Each row comes from the steps of one walk. Every step used is in the known rows, and no mark comes twice. Write the walk behind each row, first mark first.
In the rows, 128 means zero.
Known rows
dato-lubi-keluv: [189  97 114 111 119 139 101 159 114 146 172 124 106 163 162 125 111 151
 132 146 142 132]
buvet-salep-dato: [150 142 160 166 140 167  74 113 125 118 106  84  52  82 177  88 135 118
 113 114  91 163]
peraz-salep-dato-lubi: [188  77 169 162 107 132 108 119 115 122 108 135 148 133 212  83 118 126
 132  89 118 153]
dato-salep-keluv: [144 113 147 150  95 143 155 139 123 118 143 153 121 121 134 124 123 133
 159 116 146 122]
dato-lubi-tupal-simus: [142 131 113 114 124 121 104 153 116 126 138 114 180 170 100 134 135 170
 138  99 124 110]
lubi-dato-salep: [124  72  82 117 142  90 159 147 134 123 137 163 141 149 124 128 109 161
 118 137 132 132]
buvet-salep-dato-lubi-tupal: [150 155 119 176 161 187  36 129 120 110 128  85 130  74 128  84 142 117
 133  89  73 139]
peraz-salep-keluv: [166 105 171 133  95 144 174  92 126 143  94 127  89 113 224 110 112 125
 115 131 145 170]
simus-tupal-lubi: [130 107 161  95 145  53 102 171  92 111 129 114  89 135 136 151 118 104
 103 137 128 100]
peraz-lubi-dato-salep: [197  64 107 119 117  53 139 168 114 141 156 172 182 148 136 126  75 166
 114 115 125 150]
keluv-lubi-dato: [123 130 106 113 158 134 164  99 144 161  97 139  72 153 100 159 129 131
  95 164 118 140]
lubi-keluv-salep-buvet: [ 79 152 112 108 101 152 155 101 151 130 122  91 105 122 145 130 140 155
 142 163 155 147]
salep-buvet: [147 136 183 135  98 147 124 114 107 122  95  74  35 106 204 123 137 148
 128 128 128 162]
peraz-lubi-keluv-salep-dato: [154 130 117 122 102 105 132 112 146 146 161 148 185 145 145 117 107 143
 139 135 141 145]
keluv-lubi-tupal: [117 147 106 123 146 149 165  75 143 170  96 124  81 151  94 161 135 141
 115 167 114 132]
keluv-salep-dato-lubi: [146 138 146 158  95 165 115 115 150 119 145 142 185 178 105 112 149 149
 193  90 131 111]
peraz-lubi: [249  88 176 117  83  81 132 139 106 168 146 136 100 171 198 132  78 173
 120 128 134 169]
tupal-lubi-keluv: [114  92 133  89 147  91 127 165 118 148 172 134  79 155 165 141 124 115
  96 179 163 122]
peraz-salep-dato-lubi-tupal: [154  95 125 157 131 138 110  99 124 121 108 133 186 116 187  86 127 125
 129  93 107 143]
dato-salep-keluv-lubi-tupal-simus: [ 54 169 111 146 123 145 166 125 138 114 105 145 181 105  25 149 152 118
 146 111 130  95]

Write each row's walk
[181 107 112 132 120  90 136 157 116 128 158 173 192 112 126 124  90 133
 123 102 127 139] -> peraz-lubi-dato-salep-keluv
[ 95 111 119  78 165  54 102 173  98 112 144 114  97 117 135 149 115  90
  87 165 136  96] -> simus-tupal-lubi-keluv
[106 119  93  92 107 131 177 102 165 156 147 131 116 177 135 138 121 171
 139 183 166 139] -> lubi-keluv-salep
[185 137 164 179 134 180  34 147 112 110 128  86  93  92 154  82 133 119
 135  83  85 149] -> buvet-salep-dato-lubi
[115  93 124  93 169  81 131 163 121 138 153 147 104 160 141 144 129 120
  89 151 143 120] -> tupal-lubi-dato
[ 57 115 118 112 171  46  89 197  86  61 115 112 154  66  91 139 130  86
  99 108 111  90] -> simus-tupal-lubi-dato-salep-buvet
[141 179 168 143 116 192 160  87 134 153 104 125  51 121 118 153 146 100
 134 142 132 129] -> salep-keluv-lubi
[158 111 104 110 100 148 127 146 142 147 173 135 160 186 112 131 118 170
 163 142 154 124] -> dato-lubi-keluv-salep
[125 137 152 161 102 161 165 127 130 131 120 156 111 118  80 143 131 113
 156 125 135 116] -> dato-salep-keluv-lubi
[111 143 143 144 102 150 154  79 165 126 123 139 144 168 128 117 150 149
 172 119 137 126] -> keluv-salep-dato
[116 191 125 150 162 202 109 106 138 138  91  92  54  54  92 130 141  90
  96 136  92 155] -> buvet-salep-keluv-lubi-dato
[108 118  86 131 146 131 158 137 135 108 141 163 152 106 114 125 126 124
 129 123 133 118] -> lubi-dato-salep-keluv
[119 131 130 131 135 154 183  77 142 148  71 141 108  96 150 132 124  98
  92 141 127 160] -> peraz-salep-keluv-lubi-dato
[ 68 124 108  78 146  60 124 161 124 112 145 122 146 139  91 156 122 106
 116 162 146  90] -> simus-tupal-lubi-keluv-salep
[ 90 141 104  95 135 103 153 110 136 131 107 109 137 157 121 141 142 171
 110 134 132 124] -> lubi-tupal-simus
[ 67 129 105 110 177  63 108 187 100  74 139 148 178  76  70 144 128  65
 108 112 122  71] -> simus-tupal-lubi-dato-salep-keluv
[146 127 174 144 100 161 184  78 133 156  72 130  79 112 169 129 120 107
 112 139 137 163] -> peraz-salep-keluv-lubi
[ 74 221 131 146 150 193 108 104 137 129  78  72  93  55  57 135 157 102
 107 120  95 138] -> buvet-salep-keluv-lubi-tupal-simus
[156 137 136 112  79 109 134 127 130 147 142 109 150 125 155 130 102 161
 137 140 147 166] -> peraz-lubi-keluv-salep-buvet
[ 91 155 106 157 129 167 168 107 138 131 118 154 148 101  55 146 139 112
 154 129 124 107] -> dato-salep-keluv-lubi-tupal
[109 157 118 149 146 145  77 129 123  96 131 120 202 132 108 107 165 125
 146  74 105  95] -> salep-dato-lubi-tupal-simus
[112 157 102 155 124 169 116  94 159 118 145 140 223 161  80 114 156 147
 189  94 118 101] -> keluv-salep-dato-lubi-tupal
[ 42 148 108 102 163  75 101 146 128  89 142 126 171 110  90 136 144  74
 122 140 132  76] -> simus-tupal-lubi-keluv-salep-dato
[ 84 107 119  86 129 100 151 154 147 150 173 143 129 179 115 146 130 133
 126 176 174 114] -> tupal-lubi-keluv-salep
[184 124 162 164 122 158  75 132 115 113 145 132 129 145 165 101 142 122
 156  87 111 119] -> salep-dato-lubi
